Known rows, with every step that occurs
H V: [-0.03 -0.80 -0.13 -1.03 -1.44  0.78  0.87  1.27 -2.31  0.17  0.37 -0.25
  0.56 -0.59 -1.29 -1.21 -0.01 -2.63 -0.58 -0.82 -1.18  0.69  1.39  0.20]
R G H V B C: [-1.47 -5.80  3.66 -1.25 -2.08 -2.37  2.13  2.53 -1.91 -0.53  1.48 -0.71
  1.68 -5.97  0.74  0.43  2.41  0.21 -1.34  1.61  0.36 -3.74 -3.06 -0.69]
V B G: [-1.83 -3.08  2.26 -0.39 -2.76  0.12 -0.05  0.31 -0.98  0.05  1.76  1.09
  2.39 -0.59  1.26 -3.35  1.37 -0.16 -1.56 -0.95 -0.98 -2.48 -2.83  0.29]
C H G R: [ 1.20  0.63  1.43 -1.45 -0.90 -2.03  1.84 -1.12  1.72  1.84  1.91  1.05
 -0.01  0.01 -0.99 -2.22 -0.38  1.73 -0.98  1.77 -1.69 -5.56  0.47 -1.06]
B V R G H: [-1.93 -1.66  3.36 -0.26  0.23 -3.97  1.87  1.04  0.00  0.17  1.06  0.04
  3.27 -2.40 -1.30 -1.13 -2.31 -2.59  0.84 -0.36  0.13 -6.47 -3.72 -1.91]
C B V R G: [-1.79 -3.96  2.57 -0.52 -0.80 -3.72  2.46  1.04 -1.56 -1.01  2.87  0.99
  2.48 -1.47 -1.21 -2.55 -2.61 -1.08  3.95 -1.70 -1.39 -4.20 -4.17 -3.01]
V H P: [ 0.23 -1.19  1.60  0.73  2.46  0.34  2.02  0.22  0.91 -0.33  0.32  0.52
 -0.54 -1.16 -1.08  1.07 -0.32 -1.42 -4.13  1.07  0.34  0.05  1.54 -3.08]
V B C H P: [ 2.24 -1.25  2.20  0.04 -0.72 -4.03  2.95 -0.27  2.20 -1.23  1.36  0.75
 -0.69 -2.69  2.25  1.32  3.29  3.00 -2.71  2.69 -0.43 -1.12 -0.19 -4.93]
H G: [ 0.14 -0.96 -0.51 -0.19  0.03 -0.29  0.41 -0.01  0.65  0.82  1.32  1.24
 -0.48 -0.13 -0.86 -1.75 -0.77  0.97  0.00  0.68 -1.17 -2.48  0.63  1.19]
V H G R: [-2.12 -2.03  1.31 -0.03  0.31  0.06  1.41  0.72  0.29  1.90  2.06  1.43
  0.50 -1.85 -1.90 -2.44 -2.18  0.18 -2.06  1.53 -1.30 -4.40  0.17  0.91]
B G R V H: [-2.27 -1.76  4.27 -0.31 -1.45  0.56  1.42  1.58 -1.36  0.69  0.81  1.81
  2.10 -0.56 -0.68 -3.16  0.42 -1.40 -2.17 -2.59 -0.15 -3.22 -2.35 -0.99]
V R G: [-0.92 -1.36  2.35  0.40 -0.70 -1.32  0.73  1.54 -0.03  0.68  0.96 -0.49
  3.02  0.18 -0.06  0.27 -1.27 -0.94  1.91 -0.50  0.99 -3.54 -4.00 -2.83]
V R G H P: [-0.25 -0.90  4.19 -0.68  2.73 -2.18  3.08  0.59  1.80  0.05 -0.99 -1.37
  1.82 -1.20 -0.39  2.09 -1.35 -1.26 -1.22 -0.60  3.11 -5.05 -1.58 -4.91]
B V: [-0.72 -0.46 -0.21  0.02 -0.34 -2.08  0.71  0.14 -0.51 -0.95  1.21  1.28
  0.30 -0.45 -0.97 -2.21 -1.31 -1.44  0.47 -0.78 -1.76 -1.58 -0.42  0.80]
C B: [-0.17 -2.11  0.42 -0.94  0.33 -0.47  1.06 -0.54 -1.15 -0.84  0.63  0.24
 -0.83 -1.29 -0.18 -0.67  0.09  1.36  1.53 -0.33 -0.55  1.06  0.39 -1.00]
G R V H: [-1.24 -1.10  2.65  0.67 -0.30  0.30  1.76  2.06 -1.19  0.99  0.03  0.93
  1.07 -1.40 -0.27 -0.19 -0.56 -1.26 -1.41 -1.12 -0.30 -1.93 -0.45 -0.77]
B G R V H P: [-1.26 -1.43  4.88 -0.63  0.68  0.37  3.30  1.26 -0.06 -0.32  0.05  1.70
  0.92  0.19 -0.72 -1.95 -0.19 -1.48 -3.60 -3.81  1.16 -3.34 -0.74 -3.21]
G R V: [-0.41  0.31  1.66 -0.57 -0.47 -0.19  1.67  1.54 -0.78  0.34 -1.08  0.34
  0.58  0.54  0.81 -0.08 -0.85  0.02  1.10 -3.02  0.75 -2.17 -0.39  0.01]
C H V B G: [ 0.77 -2.65  3.09 -1.67 -5.11 -0.75  1.41  0.23 -2.22  0.74  3.10  1.09
  3.10 -1.24 -0.11 -4.71  3.35 -2.48 -3.76  0.48 -3.54 -2.52 -1.08 -2.26]
H V R: [-0.91 -0.03  0.11 -0.27 -2.29 -0.06  1.50  2.24 -2.37  1.06  0.07 -0.43
  2.62 -0.56 -1.25 -1.65 -1.65 -3.30  0.68 -1.25 -1.15  0.06  0.45 -1.42]
G R: [-1.35  0.35  0.87 -0.93 -0.12 -0.36  0.90  0.23  0.09  0.43 -0.34 -0.38
  0.41  0.16  0.02 -0.51 -1.63  0.60  0.61 -1.15  0.86 -2.16 -0.40  0.57]
B C H V R: [ 0.96  0.81  1.07 -0.45 -3.71 -3.51  2.33  1.55 -0.63  0.47  1.31  0.19
  1.67 -2.43 -0.72 -1.17  1.80 -0.20  0.22  1.56 -1.56 -0.06 -0.38 -4.54]
C H: [ 2.42  1.17  0.99 -0.28 -0.87 -1.50  0.50 -1.38  1.07  0.62  1.02  0.19
  0.17  0.02 -0.17 -0.05  2.03  0.21 -1.66  2.11 -1.42 -0.89  0.32 -2.78]
R G: [ 0.07 -2.21  2.01 -0.21  0.07 -0.48  0.22  0.45  0.09 -0.20  1.17 -0.42
  1.07  0.09 -0.17  0.81  0.41 -0.13  0.53 -0.06  0.91 -2.91 -3.07 -1.16]

Rows
[-2.80 -2.53  1.17  0.08 -0.12 -2.25  2.03  0.73 -0.20  0.89  3.31  2.75
  0.81 -2.23 -2.83 -4.49 -3.55 -1.20 -1.47  0.76 -3.05 -6.10 -0.35  1.65]
B V H G R
[-0.26 -0.20  3.35 -2.07  2.30 -0.58  1.97 -1.27  1.64 -0.94 -1.22 -0.02
 -0.24 -0.55 -0.65 -1.18  0.85 -0.45 -3.75 -1.68  2.35 -2.73  0.62 -2.26]
B G H P
[ 0.97 -1.31  3.18 -0.68 -3.46 -3.94  2.46  1.98 -0.57  0.29  2.32 -0.22
  2.56 -2.39 -0.84 -0.44  2.07 -0.40  0.87  1.51 -0.85 -2.97 -3.68 -5.76]
B C H V R G
[-0.13 -2.96  3.13 -1.97 -0.09 -0.38  1.50  1.11 -1.82  0.28  0.33 -1.37
  1.36 -2.63 -1.62  0.32  0.64 -2.76 -1.64  0.16  0.63 -3.56 -0.87 -0.90]
R G H V
[-0.13 -0.75  1.04 -1.71 -0.19  0.18  1.46  0.68 -1.87  0.44 -0.89 -0.99
  0.46 -2.78 -1.50 -0.52  0.34 -2.59 -2.30  0.19 -0.25 -0.62  2.26  0.33]
G H V
[-3.02 -3.53  3.08 -2.36 -4.20  0.55  1.72  1.92 -3.18  0.66  1.75  0.56
  3.27 -1.12  0.08 -5.13 -0.34 -2.04 -1.55 -2.65 -1.22 -3.85 -1.88  1.07]
H V B G R
[-1.33 -1.25  3.45 -0.32  0.48 -1.81  1.20  0.91  0.50  1.00 -0.28 -1.38
  2.95 -2.03 -0.33  1.00 -0.92 -1.05  0.37  0.45  1.82 -4.82 -3.29 -2.73]
V R G H
[-1.73  0.38  0.06  0.67 -1.20 -2.95  1.25  1.12 -0.47 -0.07  1.04  1.18
  2.45 -0.21 -0.93 -2.66 -2.95 -2.23  1.90 -1.26 -1.67 -2.25 -1.45 -0.83]
B V R
[ 1.21 -1.58  1.50  0.34 -2.88 -3.58  1.09  0.02  0.97 -0.25  2.13  0.79
  0.31 -3.36  2.26  0.08  3.89  3.21 -1.30  3.58 -1.66 -1.08 -1.91 -2.78]
V B C H
[-1.75 -2.42  2.10  0.22 -2.58 -2.26  2.17  2.95 -0.87 -0.49  0.13  1.01
  0.78 -2.88  3.18  0.14  0.84  3.01  1.48 -1.59  0.40 -2.33 -2.50  0.18]
G R V B C
[-1.28 -0.54  2.72 -1.64  0.08 -0.35  0.10 -0.95  0.26  0.05 -0.42  0.11
  0.79 -1.34 -0.58 -2.33  1.31 -0.29 -2.25 -0.77  1.07 -2.71 -1.05 -0.05]
B G H
[ 0.23 -2.50  1.31  1.24 -0.21  0.39  1.30  1.78 -0.63  1.42  1.79  2.53
  0.32 -1.66 -1.12 -1.28  0.29 -0.85 -2.00  0.65 -2.36 -2.30  0.61 -0.23]
R V H G
[ 2.19 -1.59  2.44  0.83 -3.32 -3.54  1.88  1.34  0.10 -0.30  1.53  1.56
  0.55 -2.97  3.00  0.68  4.59  2.53 -0.75  1.61 -1.89 -1.08 -1.76 -3.32]
R V B C H
[-0.40 -2.79  1.35  1.00 -2.47 -1.95  1.29  2.71 -0.92 -0.97  0.58  1.33
  0.47 -2.90  3.17  0.76  2.60  2.42  0.90 -0.40 -0.54 -0.18 -2.11 -0.42]
R V B C
[-1.36 -2.78  0.52  0.68 -2.00 -1.93  0.57  1.37 -0.06 -0.78  1.13  0.67
  0.22 -3.42  2.35  0.18  1.80  2.98  0.36  1.47 -0.34 -0.11 -2.24  0.13]
V B C
[ 1.48 -1.81  2.97 -0.52 -3.01 -2.27  2.91  0.96  0.09  2.06  2.40  2.04
  1.54 -1.11  1.46 -2.01  0.80  1.30 -1.23  0.63 -2.99 -6.52 -0.42 -1.19]
C H G R V B
[-0.19 -2.19  2.04 -0.71 -2.88 -4.19  2.46  0.28  1.56  0.97  3.16  1.63
  0.24 -3.47  1.48 -2.04  1.40  4.73 -0.66  3.22 -2.01 -5.66 -1.69 -0.92]
V B C H G R
[-0.95 -3.03  1.82 -0.27 -2.03 -0.66  2.37  2.26 -0.99  1.50  1.25  1.86
  1.50 -1.09  1.64 -2.02 -1.25  1.08  0.38 -1.58 -1.63 -5.68 -0.63  1.69]
H G R V B
[ 1.69 -0.89  3.87 -0.56 -1.26 -4.17  4.65  1.32  1.49 -0.81  0.42  1.07
 -0.15 -2.13  3.05  1.33  2.51  3.01 -1.64 -0.31  0.25 -3.25 -0.57 -4.89]
G R V B C H P
[-1.13 -2.83  1.98 -1.88 -0.82 -0.09  0.78 -0.91 -1.31 -1.07  1.40  1.12
  0.04 -0.46 -0.51 -3.71  0.96  1.24  0.86 -1.98 -0.40 -0.36 -1.62 -1.16]
C B G
[-0.59 -2.30  4.03 -2.62 -5.27 -1.00  2.30  0.50 -2.17  1.27  2.74  0.68
  3.37 -1.12 -0.06 -5.08  1.68 -1.89 -3.20 -0.60 -2.56 -4.70 -1.53 -1.71]
C H V B G R
[-0.20 -0.82  3.18  0.22  1.85  0.08  3.72  1.70  0.06  0.02 -0.72  0.91
  0.04 -0.58 -0.28  0.99 -1.16 -1.35 -3.00 -1.98  0.90 -1.89  1.14 -3.01]
G R V H P
[-2.26 -0.53  2.97 -1.95 -2.18 -0.41  1.66  1.29 -2.07  1.15 -0.26 -0.29
  3.44 -1.85 -1.91 -3.98 -0.33 -3.60 -1.65 -1.88 -0.05 -2.65 -0.65 -1.43]
B G H V R
[-0.89 -2.14  2.19 -0.56 -2.27 -0.62  1.71  2.66 -2.28  0.87  1.29 -0.73
  3.56 -0.32 -1.37 -0.99 -1.30 -3.50  1.29 -1.45 -0.15 -2.82 -2.73 -2.60]
H V R G
[-0.77 -3.10  3.11 -0.08 -3.25  0.24  0.76  1.63 -1.85  0.02  1.17  1.82
  2.51 -0.19  2.07 -2.83  2.17 -0.67 -0.96 -2.90 -1.20 -2.31 -2.74 -0.26]
R V B G
[-2.54 -2.42  2.89 -2.78 -0.96 -0.41  1.63 -0.71 -1.22 -0.63  1.06  0.81
  0.36 -0.24 -0.46 -4.20 -0.75  1.81  1.49 -3.09  0.47 -2.60 -1.88 -0.58]
C B G R
[-0.96 -5.34  3.82 -1.51 -1.67 -0.51  1.75  1.91 -2.62  0.66  1.35 -1.11
  2.71 -4.15  0.11 -0.07  1.02 -2.69 -2.47  0.90 -0.42 -4.53 -1.87 -0.50]
R G H V B
